What can hang from each mark
filakur: gidu
gidu: falag filakur ketige
falag: bivob gidu ketige
ketige: falag filakur kizokab
kizokab: filakur vove
vove: kizokab

Known rows, with every way that one mark hangs from another
gidu[ketige[filakur kizokab]]:  1.97  3.04 -0.40 -3.13 -1.44  4.94 -6.37  0.38  1.54  6.14  1.79 -1.14  0.65 -0.11  1.65  0.10  4.92  1.38 -6.19 -1.90  3.28  5.59 -3.48  0.86
vove[kizokab[filakur[gidu[ketige]]]]:  5.58  2.77 -0.54 -3.20 -0.20  2.64 -3.98  0.76  0.38  3.73  2.36  1.19  2.27 -1.24 -1.42 -3.01  0.81  2.99 -5.10  0.53 -0.34  5.86 -0.55 -3.47
ketige[falag filakur kizokab[vove]]:  0.92  2.13  1.31 -1.51 -1.63  3.77 -5.23  1.90  2.86  7.33  0.52 -1.37  1.30  1.78  2.59 -1.27  6.57 -1.20 -6.37 -1.19  4.94  6.69 -3.84  0.54
falag[gidu ketige[kizokab]]:  2.45  4.57  1.15 -2.96 -1.73  1.06 -2.69 -2.86  1.96  4.84 -0.42  0.20  1.92 -1.55  2.58 -2.65  2.23  3.60 -2.92  2.49  1.07  4.80 -4.28  3.76
gidu[filakur ketige[falag[bivob] kizokab]]:  3.68 -0.45  1.56 -2.12 -1.31  7.81 -6.36  1.04  1.99  4.56  3.86 -0.25  1.93  0.59  1.46  0.44  7.05  1.97 -7.04 -1.99  1.45  6.10 -5.77  1.16
gidu[falag[bivob] filakur ketige[kizokab]]:  4.42 -1.40  0.88 -4.34 -1.82  7.06 -7.75 -1.08  0.28  3.43  3.47  0.85  1.67 -0.80  1.79  1.05  5.42  3.32 -6.03 -2.71  0.61  7.73 -4.41 -0.43
kizokab[vove]:  2.04  3.97 -1.14 -3.71  0.36 -0.85 -3.10 -0.24  0.73  2.68  1.05 -1.08 -1.15  0.43  1.30 -3.42  2.42  2.47 -3.35 -0.68  1.64  4.36 -1.38 -2.08
ketige[filakur[gidu[falag]] kizokab[vove]]:  2.56  2.68  1.27 -2.96 -2.41  3.20 -6.34  0.84  2.47  6.85  0.69  0.66  2.32 -0.16  0.83 -2.10  3.72  0.57 -4.34  0.18  3.60  7.91 -2.11 -1.25
filakur[gidu[falag]]:  3.97  2.04  0.11 -4.40 -1.49  1.65 -3.00 -1.87  3.57  5.19  2.14  1.74  2.49 -2.48  0.85 -2.00  2.38  3.49 -1.67  1.34  1.97  5.77 -1.51  0.15
ketige[falag filakur]:  2.14  1.99  0.05 -1.02 -0.96  3.78 -2.88  0.87  4.68  7.65  0.49 -0.09  2.13 -0.39  4.39  0.29  6.40  0.37 -4.44 -0.51  4.85  4.93 -2.40  1.91
kizokab[filakur[gidu[falag ketige]] vove]:  3.86  4.23 -1.30 -3.84 -0.01  1.97 -7.35  1.28 -0.12  1.96  2.64  0.25  0.89 -1.20 -1.35 -3.24  0.44  3.85 -7.01 -0.11 -0.09  7.86 -0.10 -6.09
kizokab[filakur vove]:  2.96  4.58 -1.91 -3.01  0.29 -0.28 -3.89  0.94 -1.35  1.45  0.77 -0.40 -0.21  1.06  2.28 -3.50  2.01  3.53 -5.21 -0.74  0.69  4.97 -0.14 -4.38
falag[bivob gidu[filakur ketige[kizokab]]]:  3.66  1.22  2.84 -3.02 -1.23  6.33 -5.60 -1.29  0.87  1.93  3.40  0.63  2.54 -1.16  2.04 -1.99  4.26  3.49 -6.13 -1.17 -0.38  6.44 -5.94  1.05
filakur[gidu[falag[ketige]]]:  4.55  3.51 -0.41 -3.41 -1.31 -0.04 -3.15 -2.07  3.30  6.84  0.42  1.83  2.16 -3.03  0.95 -2.16  1.06  4.48 -1.99  3.25  1.28  5.54 -0.64  1.34
vove[kizokab[filakur[gidu]]]:  5.31  2.32 -0.27 -2.90 -1.24  1.62 -1.01 -0.16  0.63  4.72  1.22  2.14  3.20 -0.76  0.41 -3.07  1.80  2.60 -2.80  1.42  0.28  5.14  0.03 -2.64
ketige[filakur[gidu] kizokab[vove]]:  2.34  4.54  1.23 -2.42 -1.59  2.25 -4.84  1.51  2.18  6.50  0.57  0.14  1.81  0.45  0.48 -3.95  3.71  0.64 -4.29  0.73  3.78  6.43 -2.61 -0.65
vove[kizokab[filakur[gidu[falag]]]]:  5.50  0.21  0.46 -3.44 -1.60  2.62 -2.82 -0.69  1.00  5.42  1.23  2.91  3.61 -1.41  0.62 -1.54  1.52  2.30 -2.98  1.11  0.14  7.43  0.41 -3.05
ketige[falag[bivob gidu] filakur kizokab]:  1.42  1.17  3.95 -0.04 -2.40  8.09 -2.48 -1.23  4.75  5.91  0.97  1.64  3.78  0.14  3.27 -1.08  6.68  0.25 -4.79  0.08  2.90  6.11 -6.97  4.04
falag[ketige[filakur[gidu] kizokab[vove]]]:  2.87  6.36  0.48 -1.64 -1.28  0.87 -4.23  1.13  1.59  7.81 -1.14  0.25  1.70 -0.12  1.02 -4.49  2.41  1.46 -4.40  2.46  3.16  5.99 -1.77  0.55
gidu[falag[ketige[kizokab]] filakur]:  4.65  0.29  0.05 -3.55 -2.40  2.36 -6.22 -0.80  0.62  7.50  0.34  0.49  2.24 -1.71  4.65  0.80  4.28  3.18 -4.55  0.49  2.05  6.86 -1.58  1.50
vove[kizokab[filakur]]:  4.38  0.97 -0.77 -2.90 -0.72  1.89 -1.47 -0.31 -0.21  4.17  0.68  0.61  1.73  0.19  2.43 -1.43  2.43  2.20 -3.69 -0.88  0.78  5.04 -0.05 -2.48

Rows
 3.98  1.26  2.17 -2.31 -1.32  3.19 -3.40  0.44  3.41  4.97  2.16  0.54  4.04 -2.26  5.25 -1.03  5.51  2.21 -4.98  0.88  2.86  5.52 -3.02  1.52
ketige[falag[gidu[filakur]]]
 2.33  0.87  0.87 -0.04 -0.70  5.93 -1.75 -0.84  4.48  6.19  1.11  1.30  2.35  0.53  3.14  0.03  7.02  1.19 -3.92 -0.81  3.34  5.14 -4.05  2.42
ketige[falag[bivob] filakur]
 4.14 -0.65  0.50 -4.95 -2.00  4.88 -9.10  0.58  0.38  5.19  3.45 -0.70  1.58 -1.35  3.07  1.37  4.85  2.61 -6.36 -2.25  1.98  7.42 -2.75 -0.87
gidu[falag filakur ketige[kizokab]]
 3.65  4.52 -2.21 -3.03 -1.78  1.13 -3.49 -0.58 -1.02  4.70 -0.11 -0.22  0.77  0.43  3.62 -1.76  2.97  4.35 -4.61  0.87  0.75  4.39 -1.63  0.42
falag[ketige[kizokab[filakur]]]
 0.97  2.68  0.88 -1.52 -0.99  5.17 -7.86  2.57  2.20  6.48  2.01 -2.22  0.32  1.52  0.84 -1.16  5.79 -0.91 -8.36 -1.87  4.11  7.20 -4.12 -0.27
gidu[ketige[falag filakur kizokab[vove]]]
 2.87  0.76 -0.06 -2.20 -0.02  6.11 -5.61 -1.86  2.19  4.54  1.94  1.19  0.96 -0.91  1.40  0.54  4.26  2.40 -5.39 -2.46  1.65  7.12 -3.25 -0.46
gidu[falag[bivob] ketige[filakur]]
 3.96  5.76 -1.08 -3.18 -0.32 -0.37 -3.72  1.31 -0.24  1.94  1.36  0.69  1.26  0.04  0.29 -5.00  1.36  3.84 -4.51  1.30  0.60  5.33 -0.07 -4.53
kizokab[filakur[gidu] vove]
 5.45 -0.14 -0.13 -2.36 -0.66  2.64 -4.24 -2.27  0.87  5.08  0.70  2.16  1.79 -2.32  3.98 -0.18  3.61  4.35 -3.87  0.05  0.36  6.66 -1.42  1.12
gidu[falag[bivob ketige] filakur]
 2.81  2.77  0.06 -0.89 -1.35  4.30 -2.26 -2.39  1.99  6.68 -0.82  1.00  1.30  0.46  2.47 -0.98  4.92  2.38 -3.53  0.13  2.19  5.08 -4.44  3.77
falag[bivob ketige[filakur kizokab]]
 3.41  5.04 -0.52 -3.67 -1.85  1.56 -4.67  1.50 -0.65  2.58  1.76  0.14  1.56  1.08 -0.41 -4.44  2.41  3.29 -4.82  0.86  0.79  5.73 -1.82 -3.44
ketige[kizokab[filakur[gidu] vove]]
 0.55  3.23  3.48 -0.72 -1.86  4.50 -4.91  1.31  3.55  6.05  0.29 -0.83  2.82  0.48  3.16 -2.10  5.38 -0.62 -6.43  0.37  4.15  7.21 -4.65  1.27
ketige[falag[gidu] filakur kizokab[vove]]
 1.17  1.53  1.83 -1.80 -1.01  4.77 -3.64 -0.61  2.47  3.54  2.03 -0.06  0.32  2.94 -0.53 -2.32  5.81  0.98 -4.20 -1.00  1.29  5.82 -6.06  0.63
ketige[falag[bivob] kizokab[vove]]
 3.08  3.77 -1.74 -3.85 -1.15  3.69 -6.45  0.92 -1.04  2.53  3.05 -1.05  0.66  0.93  1.23 -0.65  3.56  3.75 -6.76 -1.60  0.58  5.00 -2.79 -2.07
gidu[ketige[kizokab[filakur]]]
 2.85  5.75 -1.82 -2.49 -0.68 -0.04 -5.15  0.57 -1.95  3.15 -0.43 -1.05 -0.23  1.47  1.88 -3.44  1.93  3.43 -6.11  0.60  0.49  5.49 -1.28 -2.02
falag[ketige[kizokab[filakur vove]]]
 5.38  3.50 -0.92 -2.00 -0.89  3.00 -2.10 -2.53  1.35  3.90  0.70  3.30  2.38 -1.48  0.43 -2.27  1.30  6.00 -3.01  2.64 -1.06  6.45 -1.38 -0.81
kizokab[filakur[gidu[falag[bivob ketige]]]]
 6.20  1.57 -0.26 -2.66 -1.18  1.11 -2.54 -1.22  1.32  6.62 -0.50  2.78  3.22 -2.13  0.51 -1.90  0.23  3.50 -3.10  2.62  0.02  7.54  1.09 -1.55
vove[kizokab[filakur[gidu[falag[ketige]]]]]
 1.72  1.28  1.08 -1.56 -2.53  5.48 -4.20  1.11  4.06  8.41  1.12 -0.48  2.43  0.70  3.60  0.75  7.68 -0.24 -5.02 -0.57  4.62  5.36 -4.15  3.00
ketige[falag filakur kizokab]
 2.79  4.15  0.53 -2.36 -1.89  3.40 -4.87  2.80  1.69  4.23  1.88  0.04  2.32  1.82 -0.32 -3.81  4.30  1.75 -5.83  1.15  1.76  6.31 -2.94 -2.24
ketige[falag kizokab[filakur[gidu] vove]]
 2.93  0.92  0.74 -1.46 -1.97  5.54 -3.88 -2.60  2.30  7.26 -0.68  1.82  1.83 -0.30  2.83  0.36  4.83  2.44 -3.79 -0.14  1.83  7.07 -4.12  3.29
gidu[falag[bivob ketige[filakur kizokab]]]
 2.08  4.93 -0.20 -1.71 -1.13  0.76 -4.93  0.55  0.48  7.22 -1.81 -1.30  0.32  0.67  2.54 -2.46  3.50  0.92 -5.49  0.26  3.46  5.98 -2.02  1.00
falag[ketige[filakur kizokab[vove]]]
 1.92  5.40  0.66 -3.06  0.10  2.51 -7.22  0.85 -1.47  0.00  1.88 -1.36  0.58  0.56  0.25 -3.83  1.27  3.44 -8.03 -0.77 -0.37  6.98 -3.57 -3.56
falag[gidu[ketige[kizokab[filakur vove]]]]
 3.78  4.13  0.75 -1.10 -2.06  4.44 -1.83 -1.46  2.88  7.45 -0.34  2.23  2.76 -0.37  0.36 -2.88  3.78  2.84 -2.93  2.26  1.86  5.45 -4.01  3.64
falag[bivob ketige[filakur[gidu] kizokab]]
 4.61 -1.54  0.78 -3.17 -1.18  4.02 -3.85 -2.00  1.25  3.62  2.29  1.98  2.12 -1.59  4.02  0.41  5.17  3.54 -3.26 -1.32  0.85  6.40 -2.25 -0.48
gidu[falag[bivob] filakur]
 4.46  5.29 -2.12 -3.64 -0.65  2.43 -4.54  0.71  0.26  2.70  3.10  0.47  1.51 -1.16 -0.45 -3.04  1.28  5.03 -5.52  0.68  0.17  4.83 -0.78 -3.10
kizokab[filakur[gidu[ketige]]]
 4.48  2.05  2.29 -1.68 -1.37  3.79 -2.94 -2.46  1.04  4.17  0.21  1.39  3.13 -1.54  3.51 -2.37  3.63  4.06 -4.08  1.63  0.20  5.73 -4.86  3.47
falag[bivob gidu[filakur] ketige[kizokab]]
 2.83  1.91 -0.16 -2.51 -2.00  3.14 -4.91 -1.19  2.20  8.78 -1.16  0.42  1.92 -1.10  4.47  0.83  4.40  1.89 -4.45  0.23  3.72  6.73 -2.25  2.83
gidu[falag[ketige[filakur kizokab]]]
 3.42  2.50 -1.27 -2.04 -1.05  1.68 -3.93 -2.11  2.46  8.27 -1.09  0.57  1.58 -2.45  4.82  0.67  3.63  2.59 -4.18  0.51  3.38  6.11 -0.43  1.93
gidu[falag[ketige[filakur]]]
 2.90  4.04 -0.54 -1.99 -1.67  2.29 -3.53 -0.56  1.41  8.32 -1.13 -0.29  1.42 -0.52  4.16 -0.80  4.23  1.73 -4.43  0.68  3.52  4.80 -2.63  3.39
falag[ketige[filakur kizokab]]
 3.34  3.24  0.20 -3.99 -2.08  2.35 -5.97  0.92 -0.27  3.45  1.63  0.82  1.96  0.63 -0.06 -2.90  2.21  2.96 -4.85  0.49  0.51  7.94 -1.55 -4.01
ketige[kizokab[filakur[gidu[falag]] vove]]
 5.18  2.64  1.46 -1.28 -0.05  1.79 -1.77 -2.79  1.50  3.38  0.22  2.05  2.68 -2.78  4.04 -2.98  2.65  5.18 -3.84  1.94 -0.10  5.31 -3.16  2.64
falag[bivob gidu[filakur] ketige]
 2.32  0.12  0.87 -2.55 -1.14  7.93 -6.36 -1.56  1.90  5.01  1.99  0.84  1.20  0.17  1.22  1.16  5.15  1.75 -5.60 -2.80  2.06  7.60 -4.89  0.90
gidu[falag[bivob] ketige[filakur kizokab]]
 3.63  3.31  0.15 -2.83 -0.62  3.62 -4.94  0.58  4.59  5.44  3.47  0.31  2.23 -1.32 -1.34 -2.40  3.90  2.71 -4.35  1.28  1.68  4.89 -2.91  0.64
filakur[gidu[ketige[falag]]]
 3.49  3.08  0.34 -2.41 -2.75  4.45 -3.46  1.92  2.44  4.97  2.58  1.10  3.66  0.63  1.14 -1.81  4.96  2.68 -4.67  1.56  1.82  5.10 -3.40  0.16
ketige[falag kizokab[filakur[gidu]]]
